Every row comes from one small tree of marks. Brackets hold a mark, then the marks that hang from it, in alphabetical order. Every link used is in the known rows. Which tree was each row made from?
Known rows
(rusu roku sivaf): [-9,6,-6,-2,3,14,-7,1,-11,4,-21,2,2,15,-9,-2,-1,-20,11,-3,2,9,-1,12,17]
(solamu rimif): [-5,7,0,10,5,-10,0,10,10,4,-2,-1,8,1,-5,10,8,6,12,-5,-3,-1,2,-1,1]
(rimif (solamu (libuz (sivaf liku)))): [4,-5,3,-4,11,2,-9,6,0,-10,-3,15,4,9,-9,9,15,24,17,-4,8,-6,-8,-2,16]
(rusu (roku fivu)): [3,10,7,3,10,8,0,-5,-4,0,-5,0,4,-5,1,7,8,-7,2,-11,5,3,-3,2,0]
(sivaf (liku (fifim bedu)) rusu): [13,-20,2,0,-16,-3,13,-18,-8,1,20,-17,-12,-17,4,-10,1,-8,-17,-4,6,-10,9,6,-1]
(libuz (solamu (liku fifim) rimif)): [-2,10,4,11,5,-11,-3,12,24,-4,3,10,-2,7,0,7,-2,9,-6,0,-5,4,2,-13,-3]
(liku (fifim bedu) (sivaf rusu) (solamu libuz)): [2,-6,0,-9,-4,8,3,-7,15,14,-13,-7,-5,-3,11,0,4,-22,-42,18,-4,-6,-4,-12,-20]
(rusu (roku fivu) (sivaf libuz liku)): [10,16,-1,-9,-4,19,2,-3,-26,-1,-4,0,-5,9,-7,-1,-6,-18,8,-7,1,9,-1,7,5]
(solamu (liku fifim) rimif): [3,0,2,9,4,-2,19,6,20,10,8,-2,2,2,-3,3,-8,7,-10,5,-9,3,-1,-13,-8]
(rimif (solamu (liku fifim (sivaf libuz)))): [-2,-8,10,-4,15,13,15,-6,6,0,8,17,-2,2,1,-4,5,11,-7,2,7,12,-7,-7,-3]
(fivu roku): [7,-11,-4,6,9,1,-6,6,12,-11,-15,17,-5,-4,8,-10,2,-5,7,-18,10,-2,5,10,-1]
(liku (sivaf rimif)): [-12,-7,3,8,5,-5,-2,0,-3,9,3,-4,7,-9,7,-10,3,2,-4,-6,5,-1,-6,8,-10]
(rusu roku (sivaf rimif)): [-15,8,-6,3,-2,10,-10,-1,-18,2,-14,-6,6,6,-9,-1,-5,-16,19,-1,-1,9,-2,10,15]
(liku (fifim bedu) sivaf (solamu libuz rimif)): [-3,5,-5,-4,-3,6,-2,8,22,15,-21,-2,3,8,8,10,8,-21,-34,25,-15,-1,-6,-17,-24]
(sivaf rimif): [-8,-1,0,12,0,-10,-5,-7,-9,-3,1,-6,11,-17,5,-4,2,9,15,-7,1,-2,-3,4,-1]
(sivaf libuz): [7,2,-2,-8,1,-3,5,-7,-8,-7,-4,11,-1,-5,8,-2,-4,-1,9,-7,-2,9,-2,4,-8]
(rusu roku (sivaf (libuz (solamu rimif)) liku)): [-1,15,-7,-7,-13,11,-9,9,-16,-5,-5,4,-6,23,-12,2,-8,-18,16,1,-8,13,5,7,13]
(libuz (solamu rimif)): [-7,15,3,11,6,-16,-15,15,17,-8,-5,10,1,6,-2,11,10,8,9,-7,-1,1,4,-5,3]
(rimif (solamu libuz liku)): [6,0,11,-1,13,9,5,0,4,-5,3,17,4,4,-10,8,10,24,10,-7,5,2,-10,-14,11]
(rusu (sivaf liku)): [-1,-2,-6,3,-1,4,-4,-2,-13,3,-10,2,-1,10,-4,-15,3,-8,6,-9,6,-2,0,13,11]
(libuz (sivaf rusu)): [-2,-14,-8,0,14,-16,-5,-1,4,-1,-2,0,3,-7,1,-2,-3,17,4,-6,17,-15,3,13,10]
(fifim bedu): [-4,-1,-7,4,-1,-8,0,-15,-7,-5,-17,6,5,-19,3,7,10,-10,-1,-5,6,2,-5,0,-6]
(liku fifim): [3,-13,1,0,3,1,5,-8,9,1,-9,2,-2,-2,14,-9,1,-11,-14,1,0,2,-2,4,-9]
(solamu libuz rimif): [9,10,2,4,-3,-7,-4,18,9,5,-4,-2,6,8,-11,21,6,12,17,-5,-12,-7,-6,-11,4]
(liku fifim (sivaf rusu) (solamu libuz)): [3,-7,5,-7,2,10,2,1,21,18,-8,-7,-5,7,13,-7,5,-14,-39,15,-5,-8,-1,-7,-15]

Which tree is each row?
[1,-3,4,-5,15,2,-9,5,2,-10,-8,17,5,7,-8,11,14,24,18,-4,9,-4,-9,-4,15]
(rimif (solamu (libuz sivaf)))
[18,-13,-4,-5,-4,-8,-6,6,1,-1,1,-2,-2,5,-2,4,-4,15,1,-4,0,-19,-4,2,8]
(solamu (libuz (sivaf (liku fifim) rusu)))
[-1,-4,4,8,5,0,20,10,22,18,12,-3,2,4,0,-1,-9,5,-20,7,-7,4,-3,-11,-15]
(solamu (liku fifim sivaf) rimif)
[-5,-9,-18,3,-1,-14,-13,-1,-2,-7,-7,-2,10,-5,8,-6,-3,8,-5,13,1,-13,2,8,-3]
(libuz (sivaf (liku (fifim bedu) solamu) rimif))
[-7,8,-8,1,0,-1,0,-4,20,3,-25,0,6,-2,10,7,11,-22,-23,23,-11,3,2,-13,-17]
(liku (fifim bedu) (solamu rimif))
[-2,-3,-8,4,15,-18,-15,11,22,-11,-7,21,0,9,6,0,-10,18,-10,2,6,-7,-1,-1,2]
(libuz sivaf (solamu (liku fifim)))
[11,-7,3,-3,-25,-8,12,-15,-29,-8,38,-21,-6,-25,0,-10,-13,11,15,-8,-1,-4,10,6,-1]
(sivaf libuz liku rimif rusu)
[-2,-19,-4,1,1,-11,-3,-4,-6,-8,18,-9,1,-10,-1,-7,-4,22,6,3,12,-15,5,11,11]
(libuz (sivaf (liku fifim) (rimif solamu) rusu))
[9,-5,2,-5,-29,-1,11,-13,-32,-8,39,-24,-6,-20,-4,-5,-16,4,17,-4,-6,1,12,7,4]
(sivaf libuz liku rimif (rusu roku))
[-3,-17,10,-9,-3,7,16,-12,-5,4,20,-10,-9,-15,12,-11,-9,-4,-14,6,3,9,-3,0,-15]
(liku fifim (sivaf libuz (rimif solamu) rusu))
[-4,9,-8,-11,-2,16,-3,-2,-17,-1,-18,6,-2,15,-7,0,-9,-22,15,-1,-3,16,-1,9,10]
(rusu roku (sivaf libuz))
[0,-15,11,2,-18,8,9,-13,-17,-6,37,-25,-5,-15,-6,-7,0,5,6,4,3,-2,10,4,13]
(sivaf (liku fifim) (rimif solamu) (rusu roku))
[-10,-19,11,-2,0,10,10,-8,0,9,17,-15,-5,-10,6,-9,-2,-8,-17,7,5,4,-1,3,-7]
(liku fifim (sivaf (rimif solamu) (rusu roku)))
[3,11,-7,-3,-5,2,-3,2,20,4,-26,-1,6,4,5,16,8,-18,-19,22,-18,-2,-3,-20,-15]
(liku (fifim bedu) (solamu libuz rimif))
[2,-10,8,-9,-3,0,11,0,10,6,13,-4,-15,-1,12,-6,-9,-12,-24,4,-1,6,2,-1,-18]
(liku fifim (sivaf (libuz (solamu rimif)) rusu))
[13,2,-1,-7,-18,-6,1,5,-1,-12,13,6,-12,8,7,-2,-7,-4,-2,2,-13,6,6,-1,-11]
(sivaf (libuz (solamu rimif)) (liku fifim))
[-1,3,2,-4,-4,2,12,-16,-17,-15,12,6,3,-21,2,4,-10,10,15,3,-4,16,-7,-11,-9]
(sivaf libuz (rimif (solamu (liku (fifim bedu)))))
[0,-10,7,6,9,0,17,-5,8,14,15,0,-1,-8,0,-11,-5,11,-18,-8,9,-2,-2,-2,-6]
(solamu (liku (sivaf rusu)))
[-5,15,-6,-9,-2,12,-11,3,-13,-6,-18,11,-4,19,-7,3,-8,-21,15,-1,-3,17,0,6,12]
(rusu roku (sivaf (libuz solamu)))
[0,0,-4,-6,-9,11,2,-8,-24,-7,2,0,-5,3,-2,-13,-7,-6,14,2,-1,9,-3,5,5]
(rusu (sivaf libuz (liku fifim) (rimif solamu)))
[-2,16,1,0,11,17,-3,-3,-13,5,-17,0,1,6,-7,3,1,-17,6,-9,8,6,-5,6,10]
(rusu (roku fivu) sivaf)
[-11,-4,14,4,8,6,6,-5,-8,8,19,-13,1,-16,-2,-2,6,6,-2,-7,14,0,-2,3,0]
(liku (sivaf (rimif solamu) (rusu (roku fivu))))
[7,-3,-7,1,2,-12,-15,9,-1,-4,-10,4,9,1,-2,10,-4,20,15,-5,-2,-14,-10,-1,7]
(solamu (libuz (sivaf rimif)))
[6,9,7,-6,-4,-12,4,-1,0,-9,16,0,-11,-9,-1,8,-7,7,11,-9,1,3,9,-5,1]
(sivaf (libuz (solamu rimif)) rusu)
[-8,11,-8,0,-5,15,-9,7,-8,6,-15,-2,3,23,-12,-3,4,-21,6,7,-6,4,7,10,16]
(rusu roku (sivaf (liku (solamu rimif))))
[2,14,0,-4,-1,-10,-5,7,2,-13,-2,14,-3,2,3,9,-3,3,13,-6,-6,9,1,-4,-6]
(sivaf (libuz (solamu rimif)))
[3,-18,-9,1,4,-16,-5,0,-2,-3,8,-3,0,-4,0,-7,-2,18,1,-6,15,-19,7,16,11]
(libuz (sivaf liku rusu))
[0,19,-2,4,4,-2,-11,13,18,6,-21,4,11,12,-3,13,13,3,1,8,-12,-7,0,-12,-1]
(liku (solamu libuz rimif))
[11,1,4,3,-12,-4,2,3,3,6,16,-16,-3,1,-7,0,9,7,-4,-1,-2,-17,12,-3,8]
(sivaf (liku (solamu libuz rimif)) rusu)
[-8,6,-8,7,-4,3,-10,-3,-14,2,-11,-4,6,5,-2,-15,3,-6,8,1,0,-3,1,8,8]
(rusu (sivaf (liku solamu) rimif))
[-9,10,3,-5,5,0,5,6,13,14,2,-5,1,2,3,0,4,-5,-14,11,-2,0,8,-4,-14]
(liku (sivaf libuz rusu) (solamu rimif))
[-3,15,4,13,7,-14,-7,14,21,-4,3,12,1,6,-5,9,2,15,2,-6,-2,2,2,-11,1]
(libuz (solamu liku rimif))
